What can hang from each mark
noko: tosek
gapu: noko
geroz: nagabe
mukin: dizu nafi
dizu: mukin
nafi: mukin nagabe
bofoz: banut fafi
zazogo: bofoz nagabe tosek
fafi: bofoz
tosek: banut noko zazogo
banut: bofoz nafi
nagabe: geroz nafi zazogo

Each row was made from one small tree. The marks that hang from a mark follow it in brackets, in alphabetical order. Every link used is in the known rows. Write each row's tree.
(in the rows, 128 means zero)
Known rows
bofoz[banut[nafi[mukin nagabe]] fafi]: [160 166 199 131 143 134  99 125 128 103 120  75  87 124 151 125  88 162
 115  82 161 140 161 167  92 122 155 178 143 104 198 112 178 150  71 130]
tosek[banut noko zazogo[bofoz nagabe]]: [189  96 131 193  96 123 135 106 146 154 156 145 150 124 188 124  80  77
  73 109  39 152  96 176 116 163  91 117  77 106 214 151 173 145 191  97]
banut[bofoz[fafi] nafi]: [192 148 171 149 122 157 103 130 157 129 118 109  74  92 112 131 111 134
 137 114 142 138 103 151 142 117 171 139 161 144 136 105 173 147  77 102]
tosek[noko zazogo]: [144 109 160 175 130 153 148 129 146 138 142 121 156  97 170 125 105  91
 103 123  83 139  93 164 147 151 121 122 112 129 147 172 154 116 178 127]
dizu[mukin]: [161 111 122 111 162 134 143 144 131 138 147  94 134 133 133 125 141 130
 144 119 113 105 160  99 136 129 118 124 124 147 135 126 139 132 127 139]
bofoz[banut[nafi[nagabe]]]: [148 160 162 136 130 142 135 104 132 119 140 122  80 130 156 126  92 143
  94  99 129 158 155 173 104 126 135 173 152 100 167 116 168 137  84 144]
nafi[mukin]: [111 127 145 112 143 114 131 152 122 101 122 118 124 148 129 124 117 117
 143 118 127 140 139 124 117 133 130 133 111 112 151 143 128 130 123 127]
dizu[mukin[nafi[nagabe]]]: [136 115 142 135 155 115 152 172 162 142 162  56 138 147 148 120 113 134
 126 123 116 100 166 107 127 123 123 110 111 133 168 137 136 126 114 189]
tosek[banut noko zazogo]: [160 112 165 186  92 157 146 127 122 147 144 123 147  91 168 102  88  76
  71 131  74 156  81 161 131 158 105 130  71 112 160 197 162 124 200 105]
geroz[nagabe[nafi]]: [106 119 117 128 133 101 118 113 160 106 128 123 145 171  86 143 122 140
 109 120 137 161 125 125 137 158  92 108 130 149 130 119 108 135 131 136]
banut[nafi[mukin nagabe]]: [131 147 169 122 134 102 150 172 158 101 159 110  92 158 136 105  57 136
 136  93 110 164 174 142 114 156 148 138 150 102 197 138 157 132  69 138]
mukin[dizu nafi[nagabe[geroz zazogo]]]: [ 94 165 143 186  99 100 102 159 232  99 149  71 175 120 117 115 101 129
 153 134 185 110 138 150 123 109 139 141  93 109 178 142  67 104 156 203]
noko[tosek[banut[nafi] zazogo[bofoz]]]: [197 110 122 159  93 128 145 113 130 130 133 117 122  88 153 144 102 120
  96 130  76 208 126 163 112 148 168 148 122  79 158 140 170 127 169  91]
gapu[noko[tosek[zazogo]]]: [130 124 149 141 103 135 151 129 127 143 131 114 150 126 163 185 142 124
 107 117 119 174 123 158 151 140 148 126 126 106 119 170 146 117 179 122]
mukin[dizu nafi[nagabe[zazogo[tosek]]]]: [ 94 137 168 176  91  97  92 154 252 111 133  54 158 126 109 133 107 142
 160 116 168 134 131 131 103 110 138 124 105 110 189 135 101 116 106 185]
bofoz[banut[nafi[mukin]] fafi]: [167 160 183 137 146 144  94 110 116 110  93  85  93 106 145 120 119 168
 128  90 161 142 130 161  95 111 152 180 129 112 155 109 170 157  90 105]
fafi[bofoz[banut[nafi[mukin nagabe]]]]: [139 154 172 138 148 112 128 129 137  99 159 112  72 138 161 113  92 106
 121  79 122 148 156 166 131  84 137 161 146  91 170 106 165 189 106 161]
zazogo[bofoz[banut[nafi] fafi] nagabe[geroz]]: [213 172 129 163 125 136  76  75 154 132 123 127 129 120 168 132 130 161
 130  77 141 111 143 199  96  97 119 172 130 119 193  49 168 170 127 102]
banut[bofoz[fafi] nafi[mukin[dizu]]]: [184 147 163 152 122 123  84 143 185  90 120  81  84 105  99 120 103 137
 165 119 161 147 116 153 134 116 179 156 162 139 169 104 153 134  69 108]
banut[bofoz nafi]: [173 147 146 138 122 155 133 125 156 124 132 143  65 110 118 127 104 109
 129 125 115 159 107 151 147 124 152 137 165 128 130 122 163 133  83 113]
nagabe[nafi]: [120 109 124 143 125 118 119 126 163 111 107 113 131 154 116 140 141 137
 112 109 160 137 108 123 119 137 139 111 145 142 141 135 116 137 136 148]
gapu[noko]: [109 139 146 148  99 127 143 123 136 153 128 125 121 159 151 142 149 130
 134  98 143 131 118 129 148 124 116 121 126 123 126 149 143 146 140 119]
noko[tosek[banut zazogo]]: [163 114 133 128 103 142 137 127  94 122 129 118 152  84 140 159 108 111
  68 156  91 197 123 159 118 153 151 138  97  94 130 173 135  98 195 115]
banut[bofoz]: [149 124 137 128 123 152 121 122 136 122 126 138  91 120 117 149 129  86
 126 147 133 130 107 142 147 115 141 131 139 135 127 128 145 123 116 133]
banut[nafi]: [151 144 137 142 126 128 142 130 147 128 133 135 103 121 128 107 103 154
 132 111 113 154 130 138 127 136 145 133 153 122 130 117 145 139  94 106]
dizu[mukin[nafi[nagabe[geroz zazogo]]]]: [127 142 163 145 149 137 140 185 195 126 158  60 161 136 136 114 113 121
 153 114 144  89 166 114 130 119 121 122  75 125 171 158 102 128 159 200]
mukin[dizu]: [134 129 101 147 114 102 103 119 165 114 138 110 145 115 111 124 133 143
 145 138 147 128 129 127 132 121 135 141 148 134 140 108 106 107 125 135]
noko[tosek[zazogo[bofoz[fafi] nagabe[geroz]]]]: [197 122 119 137 128 131  98 123 140 124 136 109 192  98 157 186 125 133
 116 118 113 140 149 192 124 131 154 135 121 119 172  98 145 118 193 119]
fafi[bofoz[banut[nafi[mukin nagabe[geroz]]]]]: [145 179 174 142 143 125 123 132 139  93 159 110  93 128 162 100 103  93
 134  82 140 135 159 186 135  70 128 173 134  92 171 108 152 183 137 168]
noko[tosek[banut[nafi]]]: [156 128 143 120  79 140 133 117 113 108 122 124 108 112 110 118 101 140
  75 146 110 187 132 148 116 152 151 154 130  87 149 143 146 113 142  81]
nafi[nagabe[geroz zazogo[bofoz[banut fafi]]]]: [149 163 175 158 117 150  87 122 184 114 126  88 136 123 151 140 117 108
 160  83 198  92 160 161 105 102 145 176  95 102 211 111 136 152 161 168]
nafi[mukin[dizu] nagabe[geroz zazogo]]: [ 99 167 159 135 119 100  98 182 211  62 157  93 165 148 111 115  77 102
 179 108 185 127 177 144 122 137 140 155  98 102 216 157  77 104 150 190]
nafi[mukin[dizu] nagabe[geroz zazogo[bofoz]]]: [115 148 141 156 111  85  96 164 230  70 156  91 151 154 122 120  90  91
 203  98 181 116 181 141 115 126 146 156 103  92 245 131  98 124 153 180]
geroz[nagabe[nafi zazogo[bofoz tosek]]]: [108 106 148 151 111 104  91 109 243 103 106 109 146 169  78 165 141 120
 172  79 154 163 118 114 112 139 104 103 106 131 172 112 123 168 128 134]

Which tree is each row?
[179 161 173 150 133 157  93  91 122 129  96  93  99  91 143 126 132 175
 113  98 162 132 120 167 104 105 149 174 140 123 136  93 167 155  94 103]  bofoz[banut[nafi] fafi]
[122 161 193 143 151 117 119 135 165  88 145 116  80 133 148 122  85 101
 135  73 132 152 151 160 131  87 144 160 125  84 173 127 144 194 120 173]  fafi[bofoz[banut[nafi[mukin nagabe[zazogo]]]]]
[153 114 107 150 152  72 110 152 181  94 141 116 177 141 144 169  96 141
 106  99  98 179 130 160 111 160 129 104 123 139 167 141 102 113 145 169]  tosek[zazogo[nagabe[nafi[mukin[dizu]]]]]
[141 115 139 147  79 115 138 119 134 136 129 122 155 159 161 191 118 131
  48 105 105 200 109 167 126 172 123 106 106 103 154 186 140 129 198 120]  gapu[noko[tosek[banut zazogo[nagabe[nafi]]]]]
[191 139 157 169 120 129 101  91 160 134 122  86  83 119 161 131 117 152
 135  75 154 121 153 163  92 103 156 173 155 105 206  67 194 175  87 125]  zazogo[bofoz[banut[nafi[nagabe]] fafi]]
[107 133 121 176 102  79 114 144 200 115 155  66 146 135 125 120 101 148
 121 145 151 122 136 139 115 116 136 128 133 121 177 119 103 105 109 185]  mukin[dizu nafi[nagabe]]
[189 117 125 153 128 142 136  84 126 120 118 122 123  87 166 173 132 130
 106 120 100 193 131 182 110 121 169 170 148  82 144 111 173 121 155 114]  noko[tosek[zazogo[bofoz[banut[nafi]]]]]
[150 130 176 139  56 158 103 111 118 134 107  92 104 127 130 168 142 109
  88 135 164 147 100 149 146 124 151 146 114 107 151 158 168 136 164  85]  gapu[noko[tosek[banut[bofoz[fafi]]]]]
[186 152 186 141 117 148 109 149 176 121 147  94  70 114 122 135  72 127
 124 106 143 135 141 160 139 131 176 140 173 135 183 110 182 141  60 131]  banut[bofoz[fafi] nafi[nagabe]]
[141 157 150 157 137  93 108 121 164  87 162  94  89 126 145 112  98 120
 135  92 136 147 156 170 132  79 141 172 160  99 178  92 145 174 104 166]  fafi[bofoz[banut[nafi[mukin[dizu] nagabe]]]]
[133 140 188 138 137 146 126 183 214 131 148  44 165 132 135 120 129 117
 171  97 152  98 163 119 114 105 115 120  74 126 176 152 124 131 140 193]  dizu[mukin[nafi[nagabe[geroz zazogo[tosek]]]]]
[190 104 169 208 126 162 110  81 148 148 112  88 140  83 192 141 140  99
 115  99 119 110  90 181 120 112 132 159 110 120 179 117 195 156 176 116]  tosek[noko zazogo[bofoz[banut fafi]]]
[110 131 137 123 127  77 116 168 172  80 162  84 130 159 121 120  78 122
 149 118 147 138 181 134 118 143 141 141 144 115 211 131 121 103  96 167]  nafi[mukin[dizu] nagabe]
[115 118 153 149 119 125  82  73 222 100  92 111 132 162  91 169 157 121
 156  73 167 167 114 135  97 122  93 132  99 115 167 109 134 172 134 136]  geroz[nagabe[nafi zazogo[bofoz[banut] tosek]]]
[143  98 177 148  66 138  90 105 192 122 122 112 145 167 125 117 111 114
  62  93 109 146  85 161  90 159  75 100 100 133 223 149 166 145 135  94]  zazogo[nagabe[nafi] tosek[banut noko]]
[107 168 170 131 119 140 120 163 184 105 156 121 151 135 130 127  85  98
 149 107 164 111 166 144 133 139 135 140  97 113 184 161  98 120 159 180]  nafi[nagabe[geroz zazogo]]
[185 111  96 158 152  97 133 121 149 150 154 151 157 122 177 172 106 118
 126  99  57 156 137 163 116 141 123 104 114 124 162 108 149 140 148 139]  tosek[zazogo[bofoz nagabe]]
[156 152 149 154 140 134 123  90 131 122 136 130  84 105 151 113 133 121
 114  96 121 138 119 165 142  67 135 158 150 108 114  92 156 191 126 139]  fafi[bofoz[banut[nafi]]]
[113 150 126 204  93  93 100 144 251 106 149  73 166 127 129 121 114 122
 173 123 179 106 138 145 117  97 145 143  97 101 204 116  83 123 160 194]  mukin[dizu nafi[nagabe[geroz zazogo[bofoz]]]]
[126 129 131 176 108 130 103 127 227  98 100 121 153 150 117 136 154 103
 176  87 199 115 107 126 115 116 147 128  99 116 173 131  91 159 198 164]  nagabe[geroz nafi zazogo[bofoz]]
[126 112 105 127 137  68  89 134 185  76 129 117 153 186 113 150 107 153
 110 102 135 151 139 144 105 158 121 108 143 138 189 117  97 121 114 151]  zazogo[nagabe[nafi[mukin[dizu]]]]
[122 139 223 154  94 150 129 148 231 113 146 105 107 137 128 103  63 118
 141  75 123 146 137 149 120 156 136 132 140 106 215 153 169 137  87 126]  banut[nafi[nagabe[zazogo[tosek[noko]]]]]
[148 155 159 150 138 125 125 112 139 120 160 119  78 121 160 118 104 116
 109  85 121 137 147 172 139  81 134 159 156 104 151  94 162 186 111 163]  fafi[bofoz[banut[nafi[nagabe]]]]
[155 113 148 164 137 134 140 126 146 135 158 148 170 118 176 139  79 103
  76 116  53 139 108 185 141 169  98 105 111 134 169 157 150 116 164 123]  tosek[noko zazogo[nagabe]]
[172 126 179 176  66 175 134 108 149 123 136 140  67 113 130  80  81  71
  81 139 100 151  66 162 143 147 118 149 122 111 178 163 186 135 130  71]  tosek[banut[bofoz nafi] noko]
[ 96 161 198 154 103 141 114 166 220 121 130  72 163 126 128 124 113 115
 154 104 168 117 131 149 106 103 122 122  72 103 179 158 110 127 144 183]  mukin[nafi[nagabe[geroz zazogo[tosek]]]]
[138 128 139 127 111 122 142 124 126 142 141 132 165 145 170 200 122 137
  86 107  96 174 136 173 149 154 128 112 128 107 139 159 144 116 171 120]  gapu[noko[tosek[zazogo[nagabe]]]]
[169 114 180 181  87 169 109  55 192 134 103 102  86 121 163 106 158 106
 143  76 127 130  93 173  91  92 114 173 145  96 208  87 224 167 101  77]  zazogo[bofoz[banut[nafi]] tosek[noko]]
[140 144 111 128 128 118 102 129 166 107 133 143 170 167 130 139 122 139
  98 103 141 120 129 162 117 143 101 110 122 144 165 119  96 130 162 148]  zazogo[nagabe[geroz nafi]]
[ 82 124 159 128 124  88  73 135 243  61 112  84 165 169  57 148 123 136
 172  91 171 179 128 117 113 151 102 116 103 133 169 139  88 136 120 145]  geroz[nagabe[nafi[mukin[dizu]] zazogo[tosek]]]
[127 115 188 133 144 132 131 180 216 137 141  44 145 142 129 133 121 128
 158  96 131 112 162 101 112 116 123 111  85 124 179 151 135 138 106 187]  dizu[mukin[nafi[nagabe[zazogo[tosek]]]]]
